Known rows, with every way that one mark hangs from another:
z_336{z_642}: [ -2.6  -1.1  -3.2  -0.9 -19.2  -1.9  -7.9   0.2   4.6   7.0 -17.2  -0.1
   9.7   2.5  -7.7  -7.6  -1.5  -2.8  -3.7]
z_970{z_563{z_336{z_642 z_854} z_648}}: [ -7.2 -10.1  -5.1   6.4 -34.4 -41.1 -26.3  -1.1   2.1  15.4 -15.5  -4.7
 -10.8   0.2 -15.4  27.4  15.6  -1.1  -1.9]
z_648{z_854{z_970{z_563{z_336}}}}: [ -1.9  -7.7   2.9   9.6  11.9 -10.2 -34.6  -3.5   8.6 -19.1  -3.8   6.9
  -7.4  -0.9   2.0  67.7   5.7  -9.6   1.3]
z_970{z_563{z_336{z_854}}}: [  0.7  -8.1  -2.2  15.0 -23.6 -21.6  25.1   0.2  13.2   6.4   2.3 -10.1
  -6.2  -5.0  -9.6  43.2   9.2  -4.9  -4.1]
z_854{z_970{z_563{z_336{z_452} z_648}}}: [ -5.1  -0.2   2.3  -0.9   3.7 -14.2 -78.2  -2.7   3.4   7.1   9.1   4.9
  16.1   6.4   0.2  43.2   7.5   0.0  -0.5]
z_642{z_336{z_563{z_970{z_854}}}}: [  3.5   9.0   0.7   0.1  15.6  22.4  78.7   1.0  -0.1  -1.4  -1.2 -18.5
 -10.1  -5.0   8.3 -26.9 -19.0  12.9   0.7]
z_563{z_336 z_648 z_970}: [ -2.9  -5.3  -3.3  11.9 -11.4  -4.8  10.7   5.2   1.1  10.5  -2.4 -11.6
  -0.4  -0.9  -8.6  -6.2   3.1   7.1  -1.6]
z_648{z_854}: [  5.9  -3.6  -5.2   4.7   4.5  20.8   9.9   0.7  -2.2 -14.6  -0.9  -3.6
   9.1  -4.7   2.8 -16.3  -3.7  -6.9   0.4]
z_854{z_970}: [ 1.8  1.8  8.4 -6.3 -3.2  7.3 -2.0 -0.9  3.0 -2.4 -3.7 10.9  2.9  3.2
 -1.9 13.8 -2.5 -5.2 -1.9]
z_970{z_563{z_336 z_648} z_854}: [ -7.5  -4.9  -5.8   7.5 -27.1  -7.6 -45.0   0.2 -10.0  14.3  -9.4 -21.5
  -5.4  -0.1 -11.2  30.0  -2.7  16.4  -2.3]
z_563{z_336 z_648{z_854}}: [  1.2  -6.8  -7.5   9.4  -9.7  -4.3 -31.4   5.2  -4.6  -3.1  -2.1  -2.3
   4.9  -3.9  -1.4 -21.3   1.7   2.1   1.0]
z_336{z_563{z_648}}: [  2.0   4.7  -2.0  -5.0   1.6  22.1  18.1   3.7  -8.3  11.3   4.4  -5.9
  -6.2  -0.8   4.7 -45.8  -2.8   2.6  -1.5]
z_642{z_336{z_854{z_970}}}: [ 10.1   2.5  11.2 -11.7  -4.1 -17.0  46.2  -3.0   7.8  -9.2  -3.2  17.0
  -3.6  -1.6   1.4 -13.4   2.1  -8.3   1.0]
z_648{z_854{z_970}}: [  4.0  -1.7   4.8  -2.9  13.4  13.2 -11.4  -1.7  -1.2 -21.6  -2.7  16.7
   2.6   0.1   4.5  10.1  -2.2  -9.5   2.4]
z_642{z_336}: [ 10.3   1.1  -0.2  -5.8  -2.1   4.3  38.0   0.0   6.6   2.5  -7.1  -6.6
  13.3  -2.8   3.1 -39.7  -2.5  -3.9  -1.6]
z_563{z_648{z_854} z_970}: [  1.9  -7.8  -6.2   2.9  14.8  22.9  18.2   0.7 -14.0 -13.4  -2.7  -9.2
  -1.1  -4.3  -0.4 -25.8   1.5  -2.1   4.2]
z_336{z_563{z_648} z_642 z_854{z_970}}: [ -4.1   5.0   7.7 -14.2  -9.7 -14.8   0.5  -0.2  -6.4   2.6  -6.9  25.7
 -24.3   3.9  -1.7 -11.7   3.2  -2.0   1.4]
z_563{z_648 z_970}: [  0.5  -3.9  -2.7  -0.4  -0.8  17.0  27.2   0.9  -9.2   5.4  -3.2 -13.2
   1.0  -0.1  -6.2 -22.7   2.7   2.2   0.3]
z_970{z_563{z_336{z_452} z_648} z_854}: [ -7.8   0.7  -8.3   7.2 -16.0  -2.4 -72.3   0.1  -7.1  15.4   9.6 -22.0
  19.3   2.5  -4.9  26.0  -5.2  17.1  -2.2]
z_648{z_854{z_970{z_563{z_336{z_642}}}}}: [ -8.6  -9.1   1.3   7.7   4.3 -26.7 -61.0  -4.9  10.3 -17.4 -20.6  14.6
  -8.3   2.4  -1.2  74.2   6.8  -9.8   1.3]
z_854{z_970{z_563{z_336 z_648}}}: [ -5.3  -5.7   4.6  -0.3  -6.8 -17.9 -51.1  -2.5   0.5   6.3  -6.8   4.9
  -9.0   4.0  -5.6  47.5  10.7  -1.0  -0.6]
z_336{z_563 z_642}: [ -2.8   4.6  -1.5   0.2  -3.5   7.4  16.1   2.0   5.8   7.6  -8.6   2.4
  -3.7   1.2   1.6 -17.4  -6.1  -2.4  -3.4]

Rows:
[ -4.5  -0.2  -3.6  15.7 -17.0 -27.9  11.5   3.7  19.2   5.1   7.3  -0.1
  16.0   0.0  -9.5  18.7   1.9   0.5  -2.5] : z_563{z_336{z_452 z_642 z_854} z_970}
[  2.0   8.1  -0.8  -6.0  12.6  20.1  54.3   1.5 -12.7   3.9  -3.1 -16.9
 -14.8  -3.0   6.6 -50.0 -13.4  17.1   2.8] : z_642{z_336{z_563{z_648 z_970{z_854}}}}
[ -1.9   9.8  -4.1  -1.5   8.1  12.5 -12.0   2.1   9.2   7.9   9.0   0.6
  20.9   3.4   8.2 -21.4  -8.7  -1.7  -3.3] : z_336{z_452 z_563 z_642}
[  8.9   3.9   7.1 -11.4  16.5 -12.9  10.5  -8.8  11.1  -9.1  10.4   7.7
  14.2   1.5   7.1  24.7   6.3 -12.5   1.9] : z_642{z_336{z_452 z_854{z_970{z_563}}}}
[  5.3   3.9  -0.7  -4.0  -9.8   9.8  47.0   3.9  -8.3   9.1  10.8  -1.3
 -15.8  -3.9   0.1 -46.3   0.9   0.5  -0.7] : z_336{z_563{z_648} z_854}
[  2.2  -3.6   3.0  -9.8  10.4  10.8 -35.2  -1.5 -14.8 -15.7  -5.3  15.9
  -0.8   1.4   3.3 -11.2   2.0  -4.7   4.3] : z_563{z_648{z_854{z_970}}}
[ -3.7  -4.0   6.5   6.3  -4.1 -16.3 -26.2  -2.8  13.5   0.6  -5.3   3.2
  -5.6   2.1  -3.6  69.6   5.5  -5.2  -2.8] : z_854{z_970{z_563{z_336}}}
[  0.3   2.5  -1.6   0.9  14.9  27.3  50.2   3.0  -7.4   7.2   5.7  -8.8
 -14.4  -1.4   2.5 -32.6  -2.6   2.9   0.4] : z_336{z_563{z_648 z_970}}
[ -1.2 -11.6  -8.3  10.2   0.5  -4.8 -38.2  -0.2  -4.5  -5.0  -6.1 -10.8
  -1.4  -4.1  -1.5  17.5   9.5  -3.1   1.6] : z_970{z_563{z_336 z_648{z_854}}}
[  7.5   5.1   5.2 -16.7  36.1  10.0   8.0  -1.1  -9.0 -19.1  -2.5  18.4
 -13.0  -1.4  18.7 -46.7  -2.2  -5.0   6.5] : z_642{z_336{z_563{z_648{z_854{z_970}}}}}
[ 12.4  12.9  -0.2  -5.1  13.9   5.2  62.5   1.9  12.1   1.3  25.3  -0.4
  14.6  -4.6  14.7 -52.9  -5.9  -4.0  -0.7] : z_642{z_336{z_452 z_563 z_854}}
[ -4.0  -0.2  -3.8   0.3 -13.0  20.6  11.8   1.1 -19.1   5.8  -5.9 -19.0
  -2.9  -0.2  -8.5 -15.2 -10.3  17.4   0.4] : z_563{z_648 z_970{z_854}}
[ 10.7   8.3   8.4 -12.6   6.4 -12.1  19.4  -2.9  10.8  -7.6  14.2  15.6
  20.8   1.6   7.4 -15.5  -0.7  -7.9   1.3] : z_642{z_336{z_452 z_854{z_970}}}
[ -0.6  -4.9   2.2   0.7  -0.7 -11.6 -52.7   2.8  -4.3 -10.4  -5.0  17.4
  -2.9   0.5   0.7   6.2   3.1   0.1   2.9] : z_563{z_336 z_648{z_854{z_970}}}
[ -3.5   0.3   5.0  -6.6  -1.6 -18.2 -33.9  -8.5   8.1  -4.8   1.2  14.4
  10.5   6.6  -3.2  56.0   7.9 -12.2  -0.2] : z_336{z_452 z_642 z_854{z_970{z_563}}}
[  0.6   3.2   4.6  -0.6 -16.9 -25.1 -41.9   3.4   3.8   5.9  18.4  17.3
  13.7   3.4  -3.9   4.7   3.4   2.7  -0.3] : z_563{z_336{z_452 z_854{z_970}} z_648}
[ -8.3  11.8  -4.6   4.9   9.8  21.5   5.5   1.2   0.4   3.4   6.2 -10.6
   9.3   2.7   2.7   2.5 -19.7  14.6  -1.3] : z_336{z_452 z_563{z_970{z_854}} z_642}
[ -3.9  12.0  -4.6  -0.5  14.5  35.8   7.2   2.8 -14.4   7.6  20.3 -15.9
   6.7   0.8   5.7 -27.6 -17.4  19.0   1.0] : z_336{z_452 z_563{z_648 z_970{z_854}}}
[  2.8   1.5   0.3   2.0   2.9  14.0  79.9   3.1  -6.9   4.7  11.6  -5.9
 -22.4  -4.9  -1.8 -32.1   1.6   0.8   1.1] : z_336{z_563{z_648 z_970} z_854}
[ -8.0  -4.8  -2.9  15.8 -15.7 -19.7   9.8   3.6  16.0   6.1 -16.1  -4.9
   0.1   0.2 -11.3  22.7   0.3   2.2  -3.4] : z_563{z_336{z_642} z_970}
[-10.4  -5.5   5.2   4.8 -12.6 -32.8 -52.2  -4.3  15.6   1.8 -21.2  11.4
  -7.1   5.7  -8.0  76.4   7.5  -5.8  -2.9] : z_854{z_970{z_563{z_336{z_642}}}}
[  0.2  -5.3   7.1 -10.3  -6.7  -8.5  -3.7  -6.6  -9.7  -0.1  -2.6   8.2
 -16.7   1.9  -7.0  30.7  13.2  -8.1   1.5] : z_336{z_854{z_970{z_563{z_648}}}}
[  8.8  11.9  -3.2 -12.3  22.4  16.3   9.3   1.9  -1.2   8.2  17.0  -4.5
  21.0   0.2  16.4 -75.7  -6.2   2.4   0.8] : z_642{z_336{z_452 z_563{z_648}}}
[  3.2  -0.9  -5.5   3.3  30.2  32.5  42.1   2.5 -12.1 -13.8   5.7  -6.7
 -15.5  -5.1   9.1 -35.8  -1.7  -1.3   4.3] : z_336{z_563{z_648{z_854} z_970}}
